Each row was made from one small tree. The marks that hang from a mark follow it in brackets, in alphabetical order. Every link used is in the known rows. Write each row's tree.
In the rows, zero is written as 128.
Known rows:
D(M(Q) S U X(H V)): [149  92 112 105  93 130 167  95 101 165 142 115  93 231 125 127 140 151
 126 189 116 158]
S(D(U)): [106 111 105 125 122 143 119 144 135 116 124 134 138 110 130 142 138  92
 127 115 115 136]
D(S U X): [149  97  82 123 110 163 184 117 113 135 132 113 106 192 122 127 130 140
 114 150 103 146]
U(D(M)): [133 142 131 126 139 120 103 143 141 121 120 131 138 138 121 134 137 145
 125 143 116 109]
S(D(M U)): [109 112 102 119 112 145 109 139 137 130 131 139 131 136 139 130 145 101
 130 146 126 137]
S(D): [106 129 116 118 135 132 102 150 141 114 120 140 148  77 128 132 133  92
 130 104 112 119]
V(X): [101 139 133 125 143 109 106 134 130 124 126 149 136  70 104 143 125  98
 126  70  82  93]
U(D): [131 141 132 133 149 119 113 148 139 109 113 127 145 111 113 145 129 137
 123 112 105 109]
Y(L M Q): [ 24 126 183 174 126 148 154 141 134 125 124 141 149  40 150 137 118  54
 137  55 228 112]
Y(L Q): [ 46 129 171 161 123 147 148 137 141 118 124 134 146  74 142 132 119  83
 136  56 179 104]
U(D(M S X(V))): [160 117 106 118 126 123 141 130 121 134 127 108 116 201 121 119 136 156
 123 176 106 130]
S(D(M X(V))): [131 112 114 121 115 121 115 134 131 131 137 137 127 148 140 110 143 106
 133 160 121 126]
S(D(M(Q))): [117 132 127 121 125 128  84 140 136 130 130 149 143  88 133 124 140 114
 133 130 126 119]
M(Q): [128 139 156 134 135 112 106 130 125 124 125 151 144  74 112 132 120 136
 128  80 113 101]
U(D(S X(H))): [152 133 107 115 146 141 152 135 128 125 114 106 124 155 114 152 135 151
 117 158  95 134]
L(Q): [151 151 131 119 146 125 110 138 146 112 124 125 137  73 119 137 105 129
 129  89 132 119]
Y(Q(L(M))): [ 83 163 144 147 146 132 117 144 156  88 122 109 142  46 137 121  97 120
 129  59 145 151]
U(D(M(Q) S X(V))): [169 119 119 128 126 117 133 126 114 137 131 113 118 184 119 124 135 171
 124 171 110 128]
S(D(M(Q) X(V))): [141 115 126 131 116 116 106 131 123 135 140 142 128 132 137 114 141 120
 134 152 124 125]
M(Q(Y)): [129 151 144 129 145 118 109 127 131 126 120 148 151  69 122 133 116 121
 137  61 115 117]
S(D(M U X(H V))): [124 100 109 114 105 131 135 123 127 139 136 129 115 180 141 134 151 101
 132 180 122 150]
X(H): [ 99 143 146  99 139 118 124 127 140 127 113 137 137 103 115 147 127 105
 129 105 105 115]
Q(L): [120 159 133 133 145 121 119 136 139 100 119 111 139  94 118 116 103 129
 130  80 114 137]
L(M): [112 139 129 107 154 101  89 135 149  96 117 129 135  57 129 125 110 128
 120  96 116 112]

Which tree is each row?
[ 89 132 166 147 145 127 130 133 131 120 121 129 141  40 139 142 108  83
 134  80 220 107]
Y(L(Q) M)
[ 71 123 186 159 137 118 126 127 115 131 122 149 146  41 135 138 120  88
 134  74 204  93]
Y(L M(Q))
[148 139 119 140 128 138 104 136 132 124 137 132 131 109 140 116 134 137
 131 151 128 139]
S(D(M(Q(L)) X))
[143  91 121 139 106 119 169 116 113 128 139 127 111 192 125 123 130 121
 124 133 111 132]
D(U X(V))
[134 171 142 139 154 119 110 128 132 110 118 125 150  65 123 125 101 135
 140  53 119 143]
M(Q(L Y))
[111 138 149 124 158 110 102 129 148  96 118 111 133  39 141 136  99 123
 128  87 177 105]
Y(L(M Q))
[161 133 101 114 122 149 145 112 119 153 135 130 117 160 135 107 129 157
 128 152 117 137]
D(M(Q(Y)) S X)
[109 150 164 152 145 116 114 135 122 118 123 138 145  42 122 129 107 112
 131  76 164 132]
Y(M(Q(L)))
[168 116  96 134 104 159 164 107 108 143 144 105  99 199 129 110 127 178
 120 174 124 167]
D(M(Q(L)) S U X)
[135 102 122 123 106 125 125 120 120 143 140 135 117 164 138 138 151 115
 133 173 125 147]
S(D(M(Q) U X(H V)))
[162 124 125 114 129 116 135 121 116 143 125 111 116 184 118 138 139 165
 126 179 107 136]
U(D(M(Q) S X(H V)))
[141 122 150 138 117 106 135 106 116 146 140 140 122 160 143 104 129 131
 141 132 148 112]
D(M(Q(Y(L))) X(V))
[163 123 110 118 113 144 141 114 114 152 140 132 111 164 126 106 132 167
 120 169 115 125]
D(M(Q) S X)
[175 152 136 154 142 125 116 134 130 119 130 120 128 141 125 129 131 181
 123 158 123 130]
U(D(M(Q(L)) X))
[160  85 104 122  89 131 164 101  98 157 148 118  95 229 126 109 136 158
 124 177 117 148]
D(M(Q) S U X(V))
[118 104  89  99 101 153 146 118 122 147 132 120 111 196 124 117 134 133
 122 156 117 143]
D(M S U)
[150 130 136 123 133 107 130 128 130 132 125 121 121 182 124 137 143 145
 127 176 113 122]
U(D(M X(H V)))
[136  89  96  94  92 136 179  99 109 160 138 108  90 252 129 122 141 133
 125 197 112 159]
D(M S U X(H V))
[103 173 128 136 161 130 128 136 139 107 111 117 151  62 136 120  96  89
 142  56 156 161]
Q(L Y(M))
[137 114 119 120 105 146 158 109 128 148 140 136 103 202 135 135 148 135
 122 188 124 139]
D(M U X(H))
[160 137 125 140 136 130 125 138 136 124 128 129 127 161 128 130 141 159
 120 169 117 113]
U(D(M X))
[143 143 144 136 140 116  95 139 134 125 123 136 140 122 119 138 136 159
 126 137 119 109]
U(D(M(Q)))
